What can hang from each mark
j694: j66 j274
j274: j119 j694 j876 j929
j929: j274
j431: j379
j379: j431
j66: j628
j163: j274
j119: j274 j431

Each row was made from one small tree. The marks that hang from a mark follow it in brackets, in the order of their numbers. Every link used is in the known rows. Write each row's tree.
Known rows
j119[j274[j929]]: [-3.00  3.42  1.02 -0.98 -3.11  1.61 -2.89 -3.50  2.61 -1.60  0.98  0.14
  2.33 -1.75  0.81 -2.99  2.79 -0.24  3.17]
j163[j274[j119]]: [ 0.38  2.57  2.91 -0.65 -3.18  1.07 -2.02 -0.02 -0.21 -0.36  0.24 -1.51
  1.93  1.16  1.29 -2.91 -2.10 -1.79  1.41]
j694[j66 j274[j119]]: [-2.66  2.75  3.00  1.74 -2.27  3.18 -3.95  0.45 -0.52  1.13 -0.77 -0.25
 -0.52  2.20  1.63 -2.64  0.56 -0.66  1.45]
j694[j66[j628] j274[j119 j876]]: [ 0.66  1.00  4.39  1.75 -1.21  2.47 -2.01  1.55 -0.79  1.29  0.36  0.91
 -1.83 -0.29  2.25  0.11 -0.74  0.21  0.68]
j163[j274]: [-1.07  3.11  1.69 -2.10 -1.89  1.25 -1.45 -2.48 -0.15 -1.45  0.97 -2.29
  3.33  1.47  1.71 -2.55 -1.27 -0.35  2.18]
j163[j274[j694]]: [-0.38  1.10  3.89 -3.21 -1.96  2.01 -1.82 -2.29 -1.80 -1.19  2.27 -2.05
  3.90  1.91  0.23 -2.78 -3.56  0.10  1.66]
j431[j379]: [-3.63  1.91  1.40  0.07 -1.60  1.90 -0.41 -3.91  0.86 -0.47 -0.95 -4.27
  2.83  1.79  2.28 -0.12  1.56 -0.58  0.31]
j929[j274[j119[j431[j379]] j876]]: [ 2.98 -2.86  1.95  3.68 -2.30  0.87  1.65 -0.43 -0.21  0.70 -3.10 -2.82
  0.70 -0.73  1.34  3.05  2.32 -3.60 -3.60]
j694[j66 j274]: [-4.20  3.29  1.82  0.27 -0.98  3.36 -3.44 -2.04 -0.29  0.16 -0.08 -1.14
  1.03  2.47  1.96 -2.24  1.42  0.79  2.15]
j119[j274[j694[j66]] j431]: [-3.23 -0.15  5.31 -1.19 -3.49  4.07 -0.44 -1.56 -0.23 -0.07  0.18 -2.64
  1.53 -1.45  0.52 -1.82  0.93  0.70  2.91]
j274[j119[j431] j929]: [-2.26  1.09  0.97  1.40 -3.89  1.10 -0.41 -0.13  0.78 -0.44 -2.34 -3.11
  1.06 -0.20  1.44 -0.71  2.97 -3.11  1.43]
j274[j876]: [-0.50  1.98  1.65 -1.41 -1.67 -0.18 -1.63 -3.56  1.73 -0.37  0.61 -2.44
  2.26 -0.74  1.38 -0.35  0.57  0.79  0.61]
j929[j274[j694]]: [-1.30  0.69  2.06 -1.64  0.18  2.10 -1.80 -1.70 -0.72 -1.92  2.03 -2.10
  3.76  1.23  0.90 -0.74 -0.76 -0.81 -0.55]
j379[j431]: [-4.56  1.90  1.61  0.13 -2.26  2.16 -0.95 -4.62  0.99 -0.64  0.14 -4.27
  3.72  1.21  2.12  0.47  2.17 -0.66  1.35]
j119[j274]: [-3.05  3.01  1.93 -1.37 -3.85  1.64 -2.59 -3.53  3.15 -0.61  0.67 -1.65
  2.21 -1.77  1.87 -3.34  1.44  0.71  1.94]
j163[j274[j694[j66]]]: [-1.23  2.21  5.38 -3.02  0.11  3.61 -1.54 -0.94 -3.25 -1.37  2.76 -1.19
  3.16  2.34 -0.14 -1.94 -3.16  0.53  3.83]
j163[j274[j876 j929]]: [ 2.18  2.26  1.47 -1.67 -1.12 -0.13 -1.67 -2.98 -0.67 -1.69  1.59  0.78
  2.96 -0.17 -0.46 -0.81 -0.22 -0.57  2.38]
j163[j274[j694[j66] j876 j929]]: [ 2.07  1.35  5.13 -2.50  0.83  2.25 -1.71 -1.48 -3.79 -1.75  3.43  1.96
  2.71  0.84 -2.17 -0.16 -2.15  0.32  3.94]
j66[j628]: [-3.84  2.87  1.72 -1.50 -0.66  1.75  0.15 -1.38  1.43 -1.59  1.05 -3.94
  2.18 -0.12  4.01 -0.46 -0.05  0.28  1.88]
j274[j119[j431] j694 j876 j929]: [ 1.72 -2.17  3.80  0.44 -3.96  0.55 -0.71 -0.46 -0.88  0.42 -0.78 -1.45
  0.95 -1.44 -1.01  0.46  0.28 -1.81 -0.06]
j119[j274 j431]: [-3.04  0.76  1.64 -0.29 -5.42  1.81 -0.43 -3.07  2.85 -0.12 -1.55 -3.75
  1.72 -2.33  2.24 -2.43  2.78 -0.17  1.29]
j274[j119 j694[j66] j876 j929]: [ 0.79  0.95  5.67 -0.37 -0.30  1.89 -2.58  0.51 -2.06 -0.35  2.02  1.44
  0.65 -0.20 -1.73  0.27 -0.75 -0.72  2.64]
j163[j274[j119[j431[j379]] j929]]: [ 0.65 -0.50  2.16  2.45 -3.93  2.08  1.30 -0.44 -1.84 -0.15 -2.98 -2.13
  1.60  1.47  0.45  0.17  1.25 -4.24  0.76]
j694[j66 j274[j876 j929]]: [-0.84  2.39  1.48  0.77 -0.26  2.06 -3.56 -2.58 -0.89 -0.18  0.72  2.10
  0.58  0.89 -0.14 -0.47  2.44  0.65  2.37]

Which tree is each row?
[-0.87  1.42  3.24  0.29  0.10  2.67 -1.42 -0.91 -0.58  0.22  1.04  0.01
 -0.34  0.01  2.60  0.51  0.08  1.77  1.48] => j694[j66[j628] j274[j876]]
[-2.78 -0.16  1.12  1.64 -4.53  2.60  0.77 -3.98  1.56 -0.46 -2.47 -2.42
  1.92 -1.48  1.04 -0.33  4.77 -1.68  1.25] => j119[j274[j929] j431[j379]]
[ 2.73  0.68  1.78  0.95 -0.94 -0.21 -1.94 -0.07  0.96 -0.52  0.38 -0.33
  1.20 -0.96  1.07  0.42  0.39 -2.08 -1.73] => j929[j274[j119 j876]]
[ 0.62  1.89  2.67  2.16 -1.51  1.86 -4.16 -0.06 -1.03  0.80 -0.15  2.87
 -0.97  0.58 -0.45 -0.83  1.58 -0.89  1.69] => j694[j66 j274[j119 j876 j929]]
[-2.55  1.86  5.93 -0.93 -1.05  3.22 -2.39  1.00 -1.57 -0.06  1.34 -1.72
  1.13  1.43  0.26 -1.51 -1.75 -0.50  2.44] => j274[j119 j694[j66]]
[ 1.85 -4.11  5.12  1.65 -4.50  1.42  0.93 -1.31 -1.23  1.94 -2.36 -3.84
  0.86 -0.36  0.00  1.71 -0.45 -1.65 -2.52] => j274[j119[j431[j379]] j694 j876]
[-0.70  1.52  4.46 -1.90  0.95  2.00 -2.01 -2.03 -1.93 -1.38  2.70  0.58
  2.15  0.11 -1.44  0.67  0.08  0.69  3.38] => j274[j694[j66] j876 j929]
[ 0.07  1.06  5.35 -1.88 -1.10  2.60 -2.81 -2.48 -0.51 -1.00  3.15  2.58
  1.53 -2.44 -1.95 -0.99  0.55  1.31  3.71] => j119[j274[j694[j66] j876 j929]]
[ 1.13  1.04  4.16 -1.37 -2.52  1.90 -2.65  0.26 -2.47 -1.13  1.86  0.64
  2.56  1.49 -1.21 -2.72 -3.01 -2.26  2.16] => j163[j274[j119 j694 j929]]
[-3.91  2.01  5.35 -2.42  1.24  4.04  0.05  0.15 -1.65 -1.62  2.89 -2.79
  1.88  0.74  2.21  0.20 -1.92  1.19  3.42] => j274[j694[j66[j628]]]
[ 4.34 -2.87  5.43 -0.55 -4.83  0.72 -0.19  0.18 -2.21  1.06 -0.41 -1.97
  1.40 -0.61 -0.73 -0.74 -3.35 -1.36 -0.68] => j163[j274[j119[j431] j694 j876]]
[ 0.42 -1.55  1.78  1.76 -4.53  1.27  0.71 -4.45  1.47  0.17 -2.21 -1.04
  1.25 -2.95  0.05  1.04  4.47 -1.00  0.25] => j119[j274[j876 j929] j431[j379]]
[ 1.46 -1.30  0.91  3.07 -5.12  0.49 -2.28 -0.97  0.14  1.63 -2.91  0.00
 -0.60 -0.58  0.32 -0.58  2.67 -2.09 -1.08] => j694[j274[j119[j431] j876 j929]]
[ 1.16 -1.54  4.72 -0.67 -4.90  2.14 -0.16  0.72 -2.31  0.41 -0.74 -3.25
  2.03  0.89  0.29 -2.11 -2.94 -2.08  0.32] => j163[j274[j119[j431] j694]]
[-1.54 -0.85  3.07  0.38 -3.98  1.91 -0.75  0.09 -0.97 -0.21 -1.07 -2.73
  1.58  0.12 -0.04 -0.91  0.63 -2.60  0.93] => j274[j119[j431] j694 j929]
[ 1.61 -0.06  4.11 -0.64 -2.43  0.35 -2.85 -0.82 -0.73 -0.11  1.49  0.61
  1.37 -0.77 -1.39 -0.51 -1.12 -1.03  0.53] => j274[j119 j694 j876 j929]
[ 1.03 -0.75  2.59  1.20 -4.58 -0.27 -0.08 -0.66  1.36  1.23 -2.38 -3.66
  0.43 -1.76  1.48  0.30  1.23 -1.49 -0.73] => j274[j119[j431] j876]
[ 4.34 -0.77  5.73 -1.67 -3.14  0.53 -2.38 -0.24 -2.01  0.48  1.80  0.12
  1.78 -0.05 -1.11 -1.73 -4.80 -0.64 -0.04] => j163[j274[j119 j694 j876]]
[-0.88  1.91  2.47  0.32 -0.87  2.05 -3.32 -2.62 -0.36  0.83  0.31  0.16
  0.45  0.88  0.94 -0.82  1.09  1.52  1.13] => j694[j66 j274[j876]]
[ 0.14  2.01  1.67 -0.91 -3.11  0.18 -2.77 -4.01  2.62 -1.05  1.34  1.44
  1.74 -3.33 -0.18 -1.54  2.40  0.51  2.11] => j119[j274[j876 j929]]
[-2.35 -1.15  3.73 -1.42 -5.53  2.63 -0.79 -2.88  1.13  0.12 -0.30 -3.40
  2.26 -2.02  0.90 -2.56  0.57  0.32  0.83] => j119[j274[j694] j431]
[-3.31  2.04  5.35 -1.96 -0.10  4.60 -0.99 -0.30 -0.79 -2.17  3.63  1.08
  1.39 -1.82  0.64 -1.04 -0.12  0.87  4.99] => j119[j274[j694[j66[j628]] j929]]
[ 1.22 -1.64  2.06  3.08 -3.66  0.57  1.05 -1.49 -0.10  0.74 -3.35 -2.31
  0.46 -0.76  0.34  2.32  3.08 -3.06 -0.75] => j274[j119[j431[j379]] j876 j929]
[-3.91  2.89  3.76 -1.97  0.94  3.38 -2.06 -1.44 -1.91 -2.02  2.44 -0.77
  2.68  1.65 -0.47 -0.79  0.48  0.03  4.37] => j274[j694[j66] j929]
[ 1.43  0.40  2.17  1.57 -4.25  0.38 -4.23 -1.35  0.87  2.06 -0.96  0.19
 -0.33  0.06  0.98 -2.05 -0.12 -0.32 -1.72] => j694[j274[j119 j876]]
[-2.17  1.69  3.60 -1.39  2.23  3.63 -1.53 -0.42 -2.13 -2.22  2.50 -1.31
  3.01  1.73  0.54  0.03 -0.31 -0.44  1.58] => j929[j274[j694[j66]]]
